What can hang from each mark:
J781: J311
J702: J311 J415 J588
J311: J702 J781
J299: J311
J794: J415
J588: J702 J758
J415: J702 J794

Every row comes from one small tree of marks. The marks that hang from a mark follow it in brackets, in the order of their numbers. Every link used is in the known rows. Which tree was each row made from?
Known rows:
J702{J415}: [ 18 -15  11   4  27 -12  14   7 -24  -7  -5 -16  19  -6   3  -5   0 -23
  -6   4  28 -17]
J794{J415{J702}}: [ 18  -1  19 -10  17   6 -36 -10 -42  10  28   0  -7 -39  -3  -3 -23 -16
 -11   2  34  28]
J781{J311{J702{J415 J588}}}: [ 46 -10  -5  -4  -2 -26  32  30 -21  17 -26 -11   6  25  -8  10  17 -46
 -27 -11   0   1]
J702{J588}: [ 14   2  -4 -22  -4 -13  13  22 -14  18 -23 -15 -15  11   1 -26  14  -2
  15  20  21  19]
J588{J758}: [ 12 -11   7 -20 -17   6  14   2  21   1  13 -21   0  -5   4 -20 -11  11
  21  24   3   8]
J702{J311 J588}: [ 29  11  -1 -16 -20 -20  28   9 -28  13 -17   1  -5  21 -23 -39  31 -16
  -1  30   9   9]
J794{J415{J702{J311 J588{J758}}}}: [ 41  -3  22 -28  -5  -3 -12  -7 -47  19  21 -12  -9 -27 -15 -38  -9 -14
  -1  35  39  42]
J588{J702}: [-22  -5 -11   4 -14  18   5 -34  19 -17  -5 -17  -2 -12  -2  -1  22   3
 -18   9   6 -22]
J415{J702{J311 J588{J758}} J794}: [ 49  -5   8 -42 -30   7  -9   4 -51   4  -7 -29 -40  -9  11 -26  27  -7
   7  39  19  37]
J588{J702{J415{J794}}}: [  0 -11  -8   0  -1  10   4 -22 -21 -30 -21 -21  -4 -21  17  -8  30 -20
 -17   2  19 -27]
J702{J311{J781} J588}: [ 46  -8 -15  -7  -9 -28  43  18 -30  27  -3  -6  -4  31 -34 -29  39  -1
 -15  29 -14   3]
J299{J311{J702 J781}}: [ 35 -50  -6 -10  25 -28  54   2  -9  32  14   9 -25  13 -18  35   9   2
 -36   8 -29 -10]
J794{J415}: [  9  13   8  -5  16   1 -23  -1 -29   8  12  19   4 -26  -7 -15 -21 -18
  -2  -9  13  23]
J299{J311{J781}}: [ 26 -41   0 -13  23 -22  34   4  -7  31   4  17  -7   4 -11  24  18  19
 -23  10 -14   5]
J299{J311{J702}}: [ 20 -33  13 -17  18 -21  41 -11  -6  15   3  15 -25   5  -5  26  -7 -14
 -20  11  -7  -6]
J299{J311{J702{J588{J758}} J781}}: [ 50 -55  -4 -37  14 -35  68  17  -6  44   7 -14 -33  15 -16   7  13   2
 -14  34 -16   6]
J781{J311{J702{J588{J758}}}}: [ 38  -8  -8 -17 -27 -16  31  30   6  21 -17 -15  -4  26 -11   5  13 -27
 -15   0 -18  17]
J299{J311{J702{J415} J781}}: [ 51 -62   1  -8  43 -35  67   7 -19  22  11  -2 -11   7 -17  31  10 -14
 -39  10 -11 -22]
J311{J781}: [ 22 -26 -20   9  10 -13  19  17  -4  17  15 -11   0  10 -20  11  12  20
 -14  -3 -26  -5]
J415{J702{J311 J588} J794}: [ 42   1   3 -29 -19   3 -19   0 -66  -1 -14 -15 -40  -8  11 -14  34 -14
  -4  21  17  36]
J588{J702{J415} J758}: [  3 -31   8 -15 -16  12  33 -23  25 -20   2 -47   9 -20   4 -30  13  -1
  -2  41  29 -24]

Write each row's tree:
[  1 -12   3 -10 -45  17  30 -41  30 -20  11 -28   3  -5 -19 -35  23   7
 -13  47  -2 -20]
J588{J702{J311} J758}
[ 48 -34 -27 -11   7 -34  54  29 -18  32  13 -35 -29  26 -29   5   9  -6
 -20   7 -36  -6]
J311{J702{J588} J781}
[ 63 -44 -20  -8  29 -43  67  35 -34  25  10 -49 -14  21 -24   3  12 -24
 -26  12 -13 -22]
J311{J702{J415 J588} J781}
[ 46 -15  -7 -24  17 -24  33  28 -52   1 -16 -31 -34   5   8  -9   9 -48
  -5   3   6 -10]
J311{J702{J415{J794} J588}}
[ 32  -1 -11  -7 -14 -17  23  26  -6  19 -20  -5  -2  27 -10  13  17 -30
 -25 -14 -19  12]
J781{J311{J702{J588}}}
[ 61 -39 -27   6  29 -25  43  23 -46   2  15 -32 -21  10 -14  25   7 -28
 -32 -16 -34 -28]
J311{J702{J415{J794}} J781}
[ 24  -3  20 -26  13  -2 -30   2 -50  21  11  -9 -16 -31  -1 -17 -13 -14
  -1  14  45  43]
J794{J415{J702{J588}}}
[ 60 -58   1 -24  37 -43  75  22 -30  35  -5 -13 -24  14 -14  14  19 -14
 -29  22   0  -9]
J299{J311{J702{J415 J588} J781}}
[ 31 -36  -4  -1 -16  -2  56 -28  10 -15  18 -45  19  -3 -26 -32  32   1
 -26  50   4 -38]
J588{J702{J311{J781} J415} J758}
[  5 -11   3  13  -6   1  28 -42 -10 -26  -8 -14  15  -6 -17 -19  33 -25
 -36  25  19 -43]
J588{J702{J311 J415}}
[ 22 -15   2 -11 -28  10  28 -32  -9 -32  -4 -33   3 -15  -1 -36  33 -17
  -9  40  12 -28]
J588{J702{J311 J415{J794}} J758}
[ 27  -5  -1 -39 -12   8 -30  13 -54   7 -20 -29 -46 -16  29  -3  19  -2
   8  10  25  43]
J415{J702{J588} J794}
[ 26   1  22  -2   9   4 -24 -24 -52   6  29  10  -3 -32 -18 -11 -16 -20
 -22  13  29  24]
J794{J415{J702{J311}}}
[ 47 -25   1 -12  -4 -16  15  -2 -36  27  11 -26 -20   8 -24  -8  32  11
 -24  40  14  16]
J415{J702{J311{J781} J588}}
[ 69 -22  -8   0  17 -43  62  21 -51  17  -9 -22  13  24 -31 -35  41 -21
 -20  35  13 -14]
J702{J311{J781} J415 J588}
[ 75 -32   2 -17   3 -37  75  26 -34  22   2 -39  10  22 -30 -53  35 -12
  -3  58  16  -5]
J702{J311{J781} J415 J588{J758}}
[ 71 -51 -17 -21  18 -37  74  37 -23  26  19 -64 -18  18 -22 -13   6 -19
 -12  31 -13 -20]
J311{J702{J415 J588{J758}} J781}
[ 36 -13   6 -50 -16  12 -23  16 -44   5  -9 -39 -50 -19  30 -16  16   3
  23  28  27  48]
J415{J702{J588{J758}} J794}
[ 42 -16  -8  -3  -9   4 -16  -8 -58  -3  13  -9 -34  -7  -4  14  29   0
 -26   4 -15  14]
J415{J702{J311{J781}} J794}
[ 73 -15 -13 -11   8 -36  40  29 -78   6 -22 -19  -5  17 -14 -36  48 -31
 -14  19   7   0]
J702{J311{J781} J415{J794} J588}
[ 45   5   4   7   7 -12  12  -3 -64 -24 -12   4  10  -3   0 -17  26 -44
 -19   7   7 -19]
J702{J311 J415{J794}}
[ 51  -6 -10 -10  -5 -21  20  35 -36   7 -33  -9   0  17   7  12  23 -54
 -22 -21  -7   8]
J781{J311{J702{J415{J794} J588}}}
[ 20 -27  -9  23   1  -8  42 -30 -10 -16   5 -18  18   0 -30 -10  46  -9
 -45  25   2 -45]
J588{J702{J311{J781} J415}}
[ 69 -37 -29 -14  24 -36  50  41 -55  16  -1 -45 -32  16 -12   3  21 -31
 -19  -1 -18 -14]
J311{J702{J415{J794} J588} J781}
[ 60 -15  -9 -24 -25 -26  55  21 -12  29   5 -27  -4  27 -34 -50  30   8
  -1  52 -12  11]
J702{J311{J781} J588{J758}}
